Each row was made from one path, in order. Every step used is in the known rows, and no mark comes twice. Write each row's path.
Known rows
l > v > p > u: -.06 -.05 .11 .07 .03 .06 .32 .00 .05 .01 -.12 .00 -.08 .04 .05 .10 -.13 .07 .27 .02 .18 .01 -.21 .19 -.10 -.12 .10
y > c: .06 -.19 .22 -.07 .12 -.02 .12 -.06 .16 .22 .18 .13 .28 -.21 -.09 .19 .25 .08 -.32 -.16 -.12 .01 .04 -.05 .07 .08 -.21
e > p > u > g: .09 -.18 .00 -.32 -.02 .03 .28 -.03 .15 .01 -.29 .21 -.16 .30 -.28 .01 -.19 .03 .17 .12 -.14 -.26 .26 -.15 .18 -.06 .15
p > u > g > h > c: .03 -.02 -.18 -.13 -.35 -.01 .40 .34 .30 .01 -.02 -.21 .15 .25 -.24 .17 -.08 .30 -.07 -.17 -.44 -.40 -.17 -.41 -.32 .34 -.34
l > v: -.05 -.08 .17 -.14 .10 -.01 .27 .01 -.13 .31 .08 -.02 .21 -.21 -.06 .21 -.01 .10 .14 -.01 -.21 -.06 -.15 .19 .10 -.03 -.02
e > p > v > l > y > c > h: .00 -.40 .38 .34 .05 .16 .03 -.20 .12 -.31 .10 -.18 .04 -.08 .32 .07 -.21 -.18 .03 -.79 -.11 .28 .12 .09 -.19 .02 -.04
d > t > p > e: .00 .12 -.09 -.22 -.04 -.24 -.43 .08 -.11 .00 -.21 .25 .04 -.27 -.06 -.13 .17 -.24 -.12 .43 .25 .00 .12 .02 .08 -.02 .16
t > p > u > g > h: .04 .14 -.51 -.07 -.10 .03 .15 .37 .44 -.11 -.04 -.01 -.09 .28 -.14 -.17 -.05 .30 -.07 .26 -.27 -.28 .02 -.18 .08 .35 -.13
p > v > l > y > c: -.14 -.34 .60 .16 .26 .13 .01 -.21 .04 -.26 .31 -.19 .08 -.26 .15 .10 .18 -.03 .02 -.73 -.09 .17 .12 .11 -.19 -.29 -.06
u > p > e: -.03 -.32 .02 -.16 -.19 -.05 -.03 .08 -.04 .08 .03 .14 -.07 -.06 -.23 -.04 .25 .00 .02 .55 .25 -.15 .04 .05 -.31 -.01 .03
d > t > p > u > g > h > c: .07 .03 -.46 -.28 -.24 -.16 .06 .31 .28 -.10 -.12 .02 .16 .08 .03 .09 -.29 .13 -.12 .09 -.45 -.25 -.14 -.53 -.12 .42 -.19
l > y: -.24 .08 .11 -.05 -.06 .16 .21 .25 -.03 .18 .03 -.12 .07 -.38 -.02 -.01 .28 -.15 -.31 -.16 -.17 .27 .24 .14 .09 -.21 -.05
g > u: -.08 .36 -.27 .08 -.09 -.01 .12 .32 .06 .35 -.23 .11 .23 .18 -.55 .17 .23 .24 -.27 -.08 .08 -.10 -.13 -.03 -.01 .03 .01
t > p > v > l > y > c: -.08 -.41 .50 .04 .29 .07 -.10 -.13 .12 -.31 .35 -.05 .05 -.25 .40 -.05 .14 -.10 .07 -.44 -.05 .32 .10 .05 -.05 -.19 .00
d > t > p > u: -.09 .32 -.22 -.09 .08 -.25 -.31 .20 .06 -.06 -.51 .26 -.12 -.14 -.13 -.06 -.15 -.20 -.12 .30 .03 .02 .00 -.08 .31 .09 .26
e > p > u: -.03 -.04 .15 -.04 -.04 -.10 .08 .05 .19 .07 -.55 .22 -.09 .05 -.31 -.01 -.09 -.05 .11 .04 .17 -.06 .09 -.12 .12 -.11 .28
v > p: .12 .06 -.10 .06 -.20 .18 .18 -.10 -.07 .27 .21 .03 .11 .06 .17 .04 .05 -.05 -.25 .19 .18 .16 -.07 .03 -.01 .04 -.12
t > p > v > l > y > c > h: -.04 -.22 .24 .32 .09 .11 -.07 .02 .09 -.35 .25 -.22 -.04 -.05 .46 -.03 -.08 -.19 -.07 -.57 -.20 .37 .00 .17 -.10 .21 -.13
y > l > v > p > t > d: .16 .25 .10 -.04 .16 -.11 -.35 -.30 -.29 -.09 .27 -.18 -.08 -.36 .55 -.28 .07 -.11 .07 -.09 .21 .23 -.02 -.02 .12 -.15 -.16
u > p > t > d: .16 .10 -.14 -.18 -.07 -.24 -.37 .04 -.23 .02 .06 -.10 -.12 -.39 .16 -.20 .03 -.10 -.36 .28 .04 .23 .10 -.22 .27 -.11 -.08
g > u > p > t: .03 -.06 -.57 .14 .06 -.21 -.14 .09 -.03 .03 -.23 .10 .17 .14 -.33 .15 -.06 .24 -.21 .18 .06 -.01 -.04 -.15 -.11 -.04 .04
y > l: -.05 .26 .12 .04 .08 .01 -.18 -.15 -.08 .18 .09 .09 -.02 -.01 -.15 -.12 .30 -.06 .01 .02 -.06 -.23 .03 .00 -.01 .28 -.16
d > r: -.27 .44 -.01 .00 -.13 .11 -.16 .10 -.07 .59 .14 .09 .19 -.12 .04 .03 .22 -.25 -.25 .28 .01 .12 .09 .30 .22 .08 -.08
p > v: -.04 -.06 .24 .13 -.02 -.03 -.01 -.20 -.13 .09 -.15 -.15 .02 -.08 -.20 .11 .13 .00 .11 -.09 -.10 -.20 -.01 -.05 .16 -.06 .11
p > u > g > h: -.02 .21 -.41 .05 -.13 .09 .27 .29 .36 -.04 -.08 -.12 -.05 .27 -.40 -.01 .00 .36 -.11 -.03 -.31 -.44 .06 -.10 -.04 .25 -.20
l > v > p: .08 -.17 .02 -.05 -.01 .15 .35 -.15 -.11 .25 .30 .00 .18 -.09 .35 .14 -.12 .05 .11 .13 .07 .15 -.20 .17 -.05 -.06 -.07

Write each row's path
-.01 -.14 -.01 .26 .01 .00 -.17 -.16 -.16 -.12 .07 -.02 -.06 .40 -.28 .11 -.16 .23 .30 -.07 .15 -.23 -.30 -.02 -.34 .02 .16
g > u > p > v > l
.04 -.10 .09 .00 .15 .17 .13 -.35 -.10 .15 .38 .07 .05 -.04 .42 -.02 .01 .03 .34 .09 .10 .01 -.20 .15 -.18 .12 -.14
y > l > v > p
-.25 -.19 .06 .21 .05 .18 -.01 .06 -.07 -.23 .09 -.14 -.10 .06 -.08 .03 .00 .09 .19 -.31 .06 .11 -.05 .09 -.37 -.28 .19
g > u > p > v > l > y
.06 .13 .11 .11 .14 -.13 -.56 -.32 -.31 -.20 .02 .00 -.04 .05 .09 -.02 -.29 -.17 .18 -.06 .02 -.05 -.14 .03 .12 .04 .22
d > t > p > v > l
-.01 -.17 .30 -.02 .05 .09 .00 -.27 -.11 -.05 .24 .03 -.02 -.04 .20 -.12 .29 -.02 .48 .13 .45 -.14 -.07 .25 -.45 -.09 -.06
y > l > v > p > e
-.19 .19 .27 .08 .01 .20 .02 .13 -.19 .01 .24 -.21 -.01 -.13 -.02 -.03 .11 -.15 -.18 -.43 -.06 .26 .11 .32 -.14 -.22 -.06
v > l > y
.06 .03 -.15 -.35 .02 -.02 .15 .22 .13 -.04 -.11 .17 -.23 .32 -.15 -.09 -.05 .00 .08 .36 -.24 -.17 .14 -.07 .28 .15 .04
t > p > u > g
.06 .23 -.34 -.22 .02 -.18 -.35 .06 -.10 .19 -.12 .30 .13 -.28 .13 -.05 -.12 -.23 -.32 .44 -.11 .15 .03 -.10 .41 .19 .11
d > t > p
-.16 -.07 .34 .11 .11 .10 -.16 -.01 -.15 -.24 .17 -.20 -.14 -.11 .27 -.17 .03 -.20 .18 -.26 -.02 .29 .08 .16 .00 -.23 .15
t > p > v > l > y
.12 -.17 .46 .16 .04 -.01 -.21 -.45 -.20 -.09 -.03 -.05 -.01 .21 -.08 .02 -.23 -.04 .39 -.28 .17 -.13 -.05 -.01 -.06 -.16 .25
e > p > v > l
-.09 .03 .17 .11 .17 .08 .13 -.16 .07 -.10 -.05 .05 -.19 .08 .13 -.03 -.04 .03 .46 -.01 .21 -.11 -.20 .15 -.22 .03 .03
y > l > v > p > u
-.07 .18 -.02 -.07 .00 -.16 -.05 .32 .16 .00 -.35 .17 -.18 .07 -.15 -.12 .05 -.08 -.01 .33 .06 .04 -.05 -.04 .24 .12 .17
t > p > u
.07 -.36 .29 .02 -.01 -.04 .00 -.36 -.01 .06 -.29 .07 .06 -.08 -.04 .02 -.07 -.05 .29 .01 .06 -.11 .11 -.22 .20 -.16 .30
e > p > v
.06 -.19 -.03 -.24 .05 .18 .49 -.07 .02 -.04 .10 .02 -.14 .30 .05 .13 -.22 .14 .31 .10 -.14 -.20 -.01 .11 -.02 -.07 -.03
l > v > p > u > g
-.13 -.33 -.05 .43 .03 .18 .07 .07 .17 -.32 .17 -.18 .01 .11 .12 .16 -.12 .09 -.06 -.62 -.12 .17 -.12 .09 -.46 .16 -.11
g > u > p > v > l > y > c > h
.09 .01 -.13 -.16 -.09 .17 .35 -.02 .06 -.02 .02 .03 -.21 .40 -.09 .04 -.09 .06 .02 .16 -.06 -.20 .11 .00 .01 .02 -.06
v > p > u > g
.02 -.01 .12 -.20 -.11 -.15 -.19 .20 .00 .05 -.05 .16 -.02 -.06 -.09 -.20 .37 -.13 .00 .46 .30 .03 .08 .07 .00 .01 .07
t > p > e
.13 -.12 -.11 .13 .17 -.08 .05 -.29 -.23 -.01 .08 -.15 .25 -.08 .27 .16 -.18 .05 .05 -.07 .09 .20 -.07 .15 .00 -.22 -.06
l > v > p > t
.16 .09 -.22 .21 -.02 -.08 -.09 -.21 -.18 .01 .00 -.11 .17 .03 .12 .07 -.04 -.04 -.28 -.01 .16 .22 .06 .02 .03 -.14 -.09
v > p > t
.03 .25 -.68 -.09 -.02 -.04 -.07 .26 .35 -.17 -.18 .09 -.04 .10 -.12 -.11 -.23 .19 -.17 .24 -.32 -.31 .07 -.22 .16 .33 -.04
d > t > p > u > g > h
.11 .24 -.36 -.08 -.07 -.24 -.33 .22 -.12 .04 -.08 -.03 -.05 -.20 -.06 -.14 .08 .10 -.35 .17 .17 .19 .00 -.27 .16 -.13 -.02
g > u > p > t > d
-.04 .17 -.01 .16 -.13 .05 .17 .08 .08 .03 -.20 .03 -.13 .16 -.09 .03 .00 -.02 -.06 .09 .27 .03 -.08 .05 -.06 -.04 .06
v > p > u
-.01 .09 -.04 -.22 -.02 .04 .27 .12 .04 .01 -.15 .01 -.19 .31 -.43 .08 -.01 .08 .01 .04 -.29 -.35 .17 .02 .14 .04 -.02
p > u > g
.22 .38 -.06 .00 -.13 -.12 -.29 -.07 -.27 .03 .14 -.21 -.03 -.30 .35 -.21 .09 -.16 -.42 -.01 .27 .38 .09 -.12 .29 -.23 -.15
v > p > t > d
